What can hang from each mark:
K_558: K_713
K_697: K_713
K_319: K_546 K_683
K_683: K_192
K_713: K_448 K_558 K_697
K_448: K_81 K_546 K_713
K_192: K_683
K_546: K_319 K_448
K_81: K_448 K_974
K_974: K_81

Every row comes from one small tree of marks. Brackets hold a mark, then the marks that hang from it, in the order of their numbers. Every link used is in the known rows. Which tree was each row made from?
Known rows:
(K_81 (K_448 (K_546 K_319) K_713) K_974): [  3   6   9   6 -19 -16   2   0  20   5  -5  -9  10  -9  15   6  -1  22
 -18   5 -10  -5  -5   4   5  17  -7   2  -4  -1]
(K_81 (K_448 K_546)): [ -2   6   5   5 -20 -11  -5  -9   8   4 -12 -10   6   2  -1   3 -10   5
 -22 -13  -4 -19  -9 -10   8  27   3  -2  -4   1]
(K_448 K_546 (K_713 K_558)): [ 13   5   8  16 -17 -17  12  -2  13  -5  -4 -17  14 -13   4  -3   9  15
 -10 -13 -12  -2  -7  -3   9  11   3   0  -4   8]
(K_558 K_713): [ -5   3   6   9 -14 -11  14 -14   2  -1 -22  -3  10  -6 -16  -2  -6  -1
 -27 -13   1  -5   0 -10   2  10  11   6   4   3]
(K_546 (K_448 K_713)): [ -2  25  -7  13 -10  -2  10  -6  12   7  -5 -12  -1  -2  -4 -12   9   9
  -8 -14   3  -3  -1  -5   1   6   7   1  -2   4]
(K_319 (K_546 (K_448 K_81)) (K_683 K_192)): [  7  22  -2  -3 -15  10  17 -18  16   1   6 -12  -2  -6  -6 -16  -9   1
 -40 -18   3  12  12  -5 -21   6  10   1  20  13]
(K_713 (K_448 K_81 K_546) K_558 K_697): [  6  -9  -9  12 -30  -9  21  -8  14 -25   3   0  12 -24   7  -4 -12  22
 -14 -12 -16  -6  -6   4  15   1  -3   5  -4  15]
(K_448 (K_81 K_974) K_546): [ 13   3  -6   4 -14 -23   7   8  21  -3   8 -25   6 -26   7  -8  -3  11
 -28 -12  -2  10   6  12  14  18  -4  -3  12  14]
(K_192 K_683): [ -6  10   2  20 -15 -10   5  -8   3   3 -14 -17  -2 -14  -7   4 -10   0
 -26  -3   0  -3  -5 -15  10   9  -1  -2   0  -7]
(K_974 (K_81 (K_448 (K_713 K_697)))): [ -7   7   6   9 -13  -1   2 -22   6   6  -8   3   7  10   2   5 -10  12
 -11   2  -1 -21 -15 -13   5   5  -5   6   7  -3]
(K_974 (K_81 (K_448 (K_546 K_319) K_713))): [ -7  13   9   9 -15  -8  -6 -18   8  14  -7  -1  11  13   6   9  -4  12
  -7   2   0 -22 -13 -13   3  14  -7  -1   1  -4]
(K_713 K_697): [ -3   4  -4  15 -10  -8  16 -17   3  -5 -12   3   4  -5   2  -5 -12  10
 -26  -8  -3  -5  -3  -4  10   9   3   5  -1   2]
(K_974 (K_81 (K_448 K_546 K_713))): [ -3  10   7   7 -16  -7  -7 -17   7  10  -6  -5   9  11   1   6  -8  10
 -10  -4   0 -23 -15 -14   6  14  -4  -1   6   0]
(K_546 K_319 (K_448 K_81)): [ -7  28  -7  15 -10  -3  11  -6  16  12   1 -12   0  -7   3  -8  11  13
  -5  -4   9   4   9   3  -1   6   0  -1  -7   2]
(K_974 (K_81 (K_448 (K_546 (K_319 K_683))))): [ -6  14   5   4 -21  -3 -10 -26  -1  16 -12  -2   7  15   2   9 -12  10
 -18   1   5 -17 -11 -16   2  17  -7  -4   1  -1]
(K_558 (K_713 (K_448 K_546) K_697)): [ -4  -3  -8   9 -27 -11  18 -19   5 -19 -20  14  10  -5 -13  -2 -21   5
 -29 -17  -8 -19  -4 -10   7   8   6   6  -3   9]
(K_697 K_713): [ -2  16   5   9  -3  -8   9  -8  10   1 -18 -10  14   0   9   0  -8   2
 -14 -10  -6  -3  12  -1   5  13   6  -3   5  -7]
(K_697 (K_713 K_448)): [ -8  14   0   7  -7  -3  10  -8  10  -6 -18  -2  13   2  13   1 -17   4
 -12  -9  -9 -11  10   0   5  11   5  -2   3  -7]
(K_319 K_546 (K_683 K_192)): [  5  11  10   0 -11   5  17 -23   6   2  -7  -4   4   0   0  -7 -16   1
 -48 -12  -3   8   9  -8 -18  11  11   3  20   4]
(K_546 K_319 (K_448 (K_81 K_974) K_713)): [  0  26  -6  14  -9  -6  17   2  25  10   8 -15   1 -16  10  -9  16  22
  -3   4   3  12   8  12  -2  -2  -4   3  -3   4]
(K_713 K_558 K_697): [  2  -4   3  17 -19  -6  20 -16   2  -9 -12  -1  14 -17   2  -2  -5  18
 -15  -9  -8   4  -4  -4  10   2   2   7  -4   7]
(K_713 (K_448 (K_81 K_974))): [ -3   1  -7   4 -12  -7  15   2  14  -8   1  -9   2 -18  11  -4 -12  11
 -23   0  -6   2   5  11  12   7  -2   6  10   4]
(K_697 (K_713 K_448 K_558)): [ -4   8   5   8 -14  -1  14  -8   9 -10 -18  -5  21  -6  14   5 -10  11
  -4  -8 -12  -4   9   0   5   5   5   0   0  -4]
(K_448 K_546 K_713): [ 10  11   3  15 -10 -19   8  -3  13   1  -4 -14   6  -4   4  -6   3   8
 -19 -13  -8  -9  -5  -2   9  17   4  -1   0   4]
(K_683 K_192): [ -2  16  10   8  -2  -6   9  -5   9   1 -18 -10  10   3   5   4  -9  -4
 -23 -15  -3  -6  16   2  -1  10   7   2  11   4]
(K_81 K_448): [ -8   6  10   6 -14  -4   0 -11   4   5 -14  -8   4   3   0   3  -8   5
 -21  -3  -3 -14  -8  -8   5  20   4   4   0  -5]
(K_319 K_546 K_683): [  4   5   5   3 -14   3  16 -27   0   6  -3  -5   0  -5  -3 -13 -12   6
 -48  -7   1  12  -3 -13 -11  17  10   2  13  -1]
(K_558 (K_713 K_697)): [ -3  -1   1  11 -17 -10  20 -20   3 -10 -21   7  10  -8 -16  -3 -12   3
 -30 -13  -3  -7  -2 -10   4   4   8   9   2   6]

Write each row's tree:
[  1  18 -13   5 -13  -5   9   2  18   4   5 -22  -2 -20  -1 -14   2  11
 -15 -13   8  11   8   6   5   7   1   0   6  14] | (K_546 (K_448 (K_81 K_974)))
[  8  -6  -4   4 -27 -12  14   6  16 -15   4 -15  14 -31  11  -2  -7  20
 -14  -9 -10   6   2  10  13   8  -3   2   4  15] | (K_713 (K_448 (K_81 K_974) K_546) K_558)
[ -9  -3  -6   9 -22  -5  23 -20   3 -17 -22  16   8  -5 -12  -2 -21   5
 -28 -11  -7 -15  -4  -8   6   2   6  11   0   5] | (K_558 (K_713 K_448 K_697))
[  2  17  -5   2 -19   9  13 -28   3   9  -1  -5  -4  -5 -10 -20  -9   8
 -40 -16   7  12  -1 -17 -16  15  12  -2   8   6] | (K_319 (K_546 K_448) K_683)
[ -2  12   6   5 -22  -8  -4 -15   4   8 -13  -7   3   7   4   6  -7  10
 -26  -1  -5 -13  -7  -9   2  24   0  -2 -10  -3] | (K_81 (K_448 (K_546 (K_319 K_683))))
[ 14  16   1  14 -11 -16  15  -2  20   0   9 -21   0 -10  10  -6  13  16
 -24   5 -13   3  -1  10   2   6  -3   2  -1   5] | (K_448 K_81 (K_546 (K_319 K_683)) K_713)
[ -1  -9  -5  12 -24  -1  27 -10  11 -24   1   1  10 -24   8  -3 -10  21
 -12  -3 -14  -1  -4   6  12  -6  -1  12   0  10] | (K_713 (K_448 K_81) K_558 K_697)
[  0  14   1  12 -11   2  17 -16  17   7   4  -3   4  -9  -5 -19   0  10
 -20 -17   5   2  -2 -13 -12  14  12   2   9   0] | (K_319 (K_546 (K_448 K_713)))
[  7   3   6   2 -20 -16   1   2  19   0  -4 -14   8 -11   9   3  -4  17
 -22  -3 -10  -7  -8   2   8  18  -3   2   2   4] | (K_81 (K_448 K_546 K_713) K_974)
[  1  -7  -7  13 -31  -7  17 -15   6 -21  -9   8  15 -15   6  -2 -16  21
 -14 -15 -14 -11  -7  -5  14   6   0   3 -10  12] | (K_713 (K_448 K_546) K_558 K_697)
[  0   6   4   6 -13  -2  18  -2  16 -13  -8 -12  19 -14  15   3  -7  12
  -4  -6 -14   0  10   7   6   1   3   1   5   0] | (K_697 (K_713 (K_448 K_81) K_558))
[ -1   5   1  10 -28  -3  11 -13   0  -6 -13  -1  14  -7   9   3  -6  19
 -14  -5 -10  -3  -2  -4   5   9  -1  -1 -13   5] | (K_713 (K_448 (K_546 (K_319 K_683))) K_558)
[  4  -6  10   6 -22  -7  15  -4  16  -7  -5  -7  12 -19  11   5  -3  28
 -17   6 -14   2  -9   4   6   2  -5  11   1   4] | (K_81 (K_448 (K_713 K_558 K_697)) K_974)
[  3  23   0  -2 -16  11  14 -24   9   5  -4  -5   0   0  -6 -14 -12   1
 -40 -21   4   7  11 -12 -22   9  12  -1  14  10] | (K_319 (K_546 K_448) (K_683 K_192))
[  0  11  -3   8 -12   1  16 -13  19   6  11 -10   3 -16  -6 -21  -3   7
 -23 -19   9   7   2  -8  -9  16  10   1  14   4] | (K_319 (K_546 (K_448 K_81)))
[ 11  -3   5  18 -10 -10  30  -3  20 -16   9 -15   8 -26   6  -6  11  21
 -10   3 -17   8  -6  11   8 -10  -1  13   6   9] | (K_448 K_81 (K_713 K_558 K_697))
[  0  28 -13   5 -17   1  11  -8  12  11   2 -16  -6 -13   6 -10   7  19
 -22   3   8  19  10   8  -5   1  -5  -1  -5   9] | (K_546 (K_319 K_683) (K_448 (K_81 K_974)))
[  9   6   6  24 -19 -17  20 -10  16  -6  -4   0  17 -12  11   0   9  27
  -7  -3 -16  -3  -6   1   6   3  -4   2 -14   4] | (K_448 (K_546 K_319) (K_713 K_558 K_697))
[ -4  -3  -2   2 -19  -9  21  -5  11 -12 -11  -3   7 -17  -8  -2 -13   5
 -28  -6  -4  -1   4   3   5   3   4  11  11   8] | (K_558 (K_713 (K_448 (K_81 K_974))))
[  1  17  -7  16 -18   0  18 -11  13  -3  -4  -7   5 -11  -3 -11   8  19
  -4 -15  -3   0  -4  -6   2  -4   6   4  -8  10] | (K_546 (K_448 (K_713 K_558 K_697)))
[  8  -1   1   4 -23 -16   6  -3  20  -7  -3  -6   7 -12   9   2  -9  21
 -25  -3 -13  -8  -9   3  10  14  -5   5   0   7] | (K_81 (K_448 K_546 (K_713 K_697)) K_974)
[  2  -7  -1   5 -22  -4  20   3  13 -13   1 -14  13 -30  11  -1  -5  21
 -12  -1  -9  10   3  11  11  -1  -2   8   7   9] | (K_713 (K_448 (K_81 K_974)) K_558)
[ 13   9   1  13 -10 -24  17  10  29   0  13 -20   8 -23  17  -4  11  22
 -16   4 -10   9   5  18   8   8  -9   2   4   7] | (K_448 (K_81 K_974) (K_546 K_319) K_713)
[  6  -1   8  10 -25 -10   9 -10  14  -9  -6  -5  12  -6   3   3  -2  19
 -13  -7 -17 -16 -17  -7   8  11   0   5  -8   5] | (K_81 (K_448 K_546 (K_713 K_558 K_697)))
[  2   4   2   3 -15  -4  18   2  19 -14  -6 -13  19 -21  17   3  -9  16
  -6  -3 -14   7  14  12   6   0   0   2   8   3] | (K_697 (K_713 (K_448 (K_81 K_974)) K_558))
[ -3   0 -14  12 -23 -10  12 -15   7 -17  -9  12   5  -4   5  -5 -23  12
 -25 -16 -10 -20  -5  -5  14  13   0   1  -7   6] | (K_713 (K_448 K_546) K_697)
